What can hang from each mark
tonago: vuto
bidob: ropum vuto
dabi: ropum
peve: ropum vuto
figok: ropum
ropum: bidob dabi figok peve vuto
dizi: ropum vuto
vuto: bidob peve ropum tonago vebev
vebev: vuto

Each row was made from one small tree. Brackets hold a mark, then the marks that hang from it, in alphabetical order. Every link used is in the known rows. Write each row's tree.
(in the rows, 128 means zero)
Known rows
(peve (ropum bidob figok) (vuto vebev)): [157 112 141 130  98 171 126 109 101 174 128 112 105 157 129 125 113 174
 131 109 164 140 141 111 119  83  69]
(figok (ropum (bidob vuto) dabi)): [160 135 172 113 143 174 127 129 171 152 125 136 166 149 144 117 108 163
 107 101 125 144 134  53 120  93 161]
(tonago (vuto (bidob (ropum dabi figok)) peve vebev)): [164 143 163 119  83 146 144 158 153 152 126 136 164 129 108  70 163 219
 153 126 170 113 136 135 123 138 117]
(bidob (vuto vebev)): [138 139 180 136 146  97 127 121  99 159 146 118 153 140 187 136 122 177
 132 101 165 154 136 123 108  95 182]
(dabi (ropum (bidob (vuto tonago)) figok peve)): [171 161 168 118 154 147 142 120 144 159 133 105 129 139 136 109 114 144
 126 111 168 118 140 128 121 133  75]
(ropum bidob figok peve vuto): [163  96 137 122 155 207 120 111 197 161 112  55 158 153 129 110  80 119
 108 123 130 154 169 113  90 147  82]
(ropum bidob dabi figok peve (vuto tonago vebev)): [166 145 140 120 137 209 132 131 179 154 102  44 152 150 148 114 116 158
 115 120 150 133 149 152 101 155  56]
(dabi (ropum bidob figok (peve (vuto tonago)))): [173 135 149 113 115 175 124 113 139 172 148  95 108 151 146 116 114 144
 130 114 164 118 141 120 125 117  48]
(bidob (ropum dabi figok (vuto vebev))): [152 142 152 132 110 167 121 145 160 149 144 139 186 152 110 106 131 190
 124 117 145 143 150 110 107 122  93]
(vebev (vuto peve (ropum figok) tonago)): [163 161 156 131 122 129 140 117 126 158 146  94 133 129 171 106 143 178
 157 113 218 120 140 129 123  93  93]
(vebev (vuto peve)): [153 112 158 128 140 116 117 107 166 165 145 103 146 142 189 102 117 166
 138 106 180 150 156 108 101  89 163]
(dabi (ropum figok (vuto bidob peve vebev))): [147 113 172 159 101 170 123 138 123 163 134 118 139 136 147  74 155 182
 155 117 186 108 148 196 117 114 111]
(peve ropum (vuto tonago)): [148 127 160 119  98 123 108 104  82 170 171 130 105 152 194 133 136 172
 144 108 168 139 129  64 129  64  93]
(ropum bidob figok peve (vuto vebev)): [156 107 142 131 145 196 131 117 176 163 100  41 151 149 135 113  91 135
 117 119 146 151 161 160  92 141  94]
(ropum (bidob (vuto peve tonago vebev)) dabi figok): [170 181 160 121 143 139 149 136 138 148 104 104 149 136 157 103 140 202
 127 110 187 118 130 151 117 144  82]
(figok (ropum (bidob (vuto tonago)) dabi peve)): [170 167 174  96 149 168 139 128 187 150 112 101 155 142 166 111 112 157
 113 106 142 131 125  77 119 113 126]
(peve (vuto bidob (ropum dabi figok) vebev)): [157 147 154 136  92 190 125 151  91 160 122 132 138 141 155 119 153 218
 145 115 180 119 129 131 127  95  76]
(figok (ropum bidob)): [154  94 173 130 114 165 125 101 147 159 126  70 156 155 129 115  97 141
 130 102 127 150 143  71 117  79 190]
(vuto bidob (ropum dabi figok peve) tonago): [174 170 161 125 117 185 128 136 135 142 100  61 159 133 131  95 142 191
 151 125 177 114 131 115 120 137  61]
(dizi (vuto (bidob ropum) peve tonago)): [150 131 200 116  82  71 138 137 146 147 113 112 149 125 213  66 149 204
 165 112 187  98 157 130 137  99 112]
(dizi (ropum bidob dabi figok) (vuto vebev)): [154 118 157 132  92 165 109 122 182 149 117  75 134 154 130  86 104 167
 125 105 150 117 167 106 121  91  98]
(tonago (vuto (ropum bidob figok peve) vebev)): [162 124 148 126 119 191 154 119 142 170 117  43 128 131 100 125 106 142
 143 120 159 136 142 141 116 131 109]
(figok (ropum bidob dabi (vuto peve vebev))): [152 115 165 133 110 209 126 133 194 159 106  95 160 148 150  92 125 168
 126 107 141 134 138 128 112 103 152]
(tonago vuto): [143  89 159 126 124 137 113 109 125 167 179  87 146 143 148 134 116 142
 132 114 133 158 149  67 112 104 193]

Which tree is each row?
[140 116 157 144 129 175 103 131 144 158 147 100 168 153 168 129 126 173
 122 109 136 154 150 112 101 110 147] -> (ropum dabi (vuto vebev))
[160 171 173 129  92 162 137 152 142 144  93  44 139 123 169  96 146 209
 155 117 195  95 141 163 126 116  48] -> (dizi (vuto bidob (ropum dabi figok peve) tonago vebev))
[149 107 150 136 125 190  90 120 154 158 157 132 153 157 141 115 120 163
 122 113 126 152 152  46 108  95 105] -> (peve (ropum dabi vuto))
[148 122 151 134 133 156 115 116 119 154 163  78 155 151 163 124 126 147
 123 119 158 142 152 104 108 118 101] -> (ropum figok (vuto tonago))
[142 108 166 133 107 119 126 113 127 170 159  78 139 132 159 109 135 168
 154 113 166 146 138 133 110 110 193] -> (tonago (vuto peve vebev))
[151 140 170 125 125 174 124 146 147 153 103  71 154 140 212 105 145 184
 136 118 161 124 140 165 108 134 103] -> (ropum dabi peve (vuto bidob tonago vebev))
[156 202 186 133 131 115 139 140 108 151 126 133 147 122 196 114 164 214
 158 105 204 116 114 140 131 109 116] -> (bidob (vuto peve (ropum dabi) tonago vebev))
[171 169 157 127 115 162 140 146 138 148 113 113 141 126 178  87 164 211
 154 119 215  99 138 137 128 109  69] -> (vebev (vuto bidob peve (ropum dabi figok) tonago))
[166 132 180 122 103 131 119 140 168 143 105 141 185 139 143  64 145 216
 152 117 156 123 146  96 119 125 126] -> (vuto (bidob (ropum dabi)) peve)
[159 132 146 124 123 176 111 140 181 146 154 146 194 154 103 100 121 175
 115 121 130 147 159  62 107 127  82] -> (bidob (ropum dabi figok vuto))
[164 133 161 151 111 164 144 112 120 159  94  56 145 135 109 101 119 179
 159 112 185 128 143 162 119 119 110] -> (vuto peve (ropum bidob figok) vebev)
[160 170 182 133 110 158 135 139 112 148  91  57 147 129 181 109 153 204
 167 114 183 113 123 157 126 119 106] -> (vuto bidob (ropum dabi peve) tonago vebev)
[157 128 155 120  89 147 123 121  70 161 146 128 105 147 173 110 150 189
 146 118 186 117 132  93 131  80  54] -> (peve (ropum figok) (vuto bidob tonago))
[165 103 170 135 133 167 113 101 167 167 128  70 139 151 121 105  90 131
 136 107 133 139 155 110 112 116 133] -> (dabi (ropum bidob peve))
[164 212 171 134 131 133 145 143 110 147 130 126 152 123 157 106 164 218
 152 111 212 112 114 145 128 122  78] -> (bidob (vuto peve (ropum dabi figok) tonago vebev))
[163 149 160 119 140 136 143 112 100 154 128 120 123 143 141 121 120 163
 124 110 168 128 139  84 127 107  67] -> (peve (ropum (bidob (vuto tonago)) figok))
[173 167 167 135 103 168 130 139 116 140 107  89 159 129 140  81 164 213
 162 123 194 102 128 123 130 130  72] -> (vuto bidob peve (ropum dabi figok) tonago)
[165 163 165 134  90 162 143 138 151 151  96  54 132 128 151  99 138 204
 151 111 195  97 146 155 134 117  51] -> (dizi (vuto peve (ropum bidob dabi figok) tonago vebev))
[144 150 166 132 104 121 140 133 109 152 148 114 162 144 150 115 143 178
 142 115 172 130 142 142 121 112  99] -> (bidob (ropum figok (vuto tonago vebev)))
[157 141 165 116 120 210 134 131 188 158 106  58 149 149 171 113 121 151
 122 109 140 130 132 135 113 112 123] -> (figok (ropum bidob dabi peve (vuto tonago vebev)))
[173 139 139 123 139 182  97 114 193 147 133  61 180 153  90  99 101 167
 120 121 139 157 146  73  86 141  97] -> (ropum dabi figok peve)
[164 103 159 120 124 177 112 108 164 180 143 115 115 154 158 118  97 138
 128 107 138 137 150 103 118 102  99] -> (dabi (ropum bidob (peve vuto)))
[164 124 167  97 110 156 127 147 188 154 126 130 168 135 133  87 131 180
 138 125 130 132 147  77 116 137 131] -> (tonago (vuto (bidob (ropum dabi peve))))
[175 175 153 130 122 193 143 126 141 150  89  34 144 139 113 118 123 179
 144 115 171 120 132 143 119 139  64] -> (vuto (ropum bidob dabi figok peve) tonago vebev)
[142 111 167 139 113 159 135 111  96 166 121  85 113 149 187 131 127 154
 140 106 157 130 146 136 127  91 105] -> (peve (ropum bidob (vuto tonago vebev)))
[173 124 150 130 138 191 134 105 159 157  97  40 153 142  94 110  87 141
 137 118 151 143 152 106 109 131  82] -> (vuto (ropum bidob figok peve))
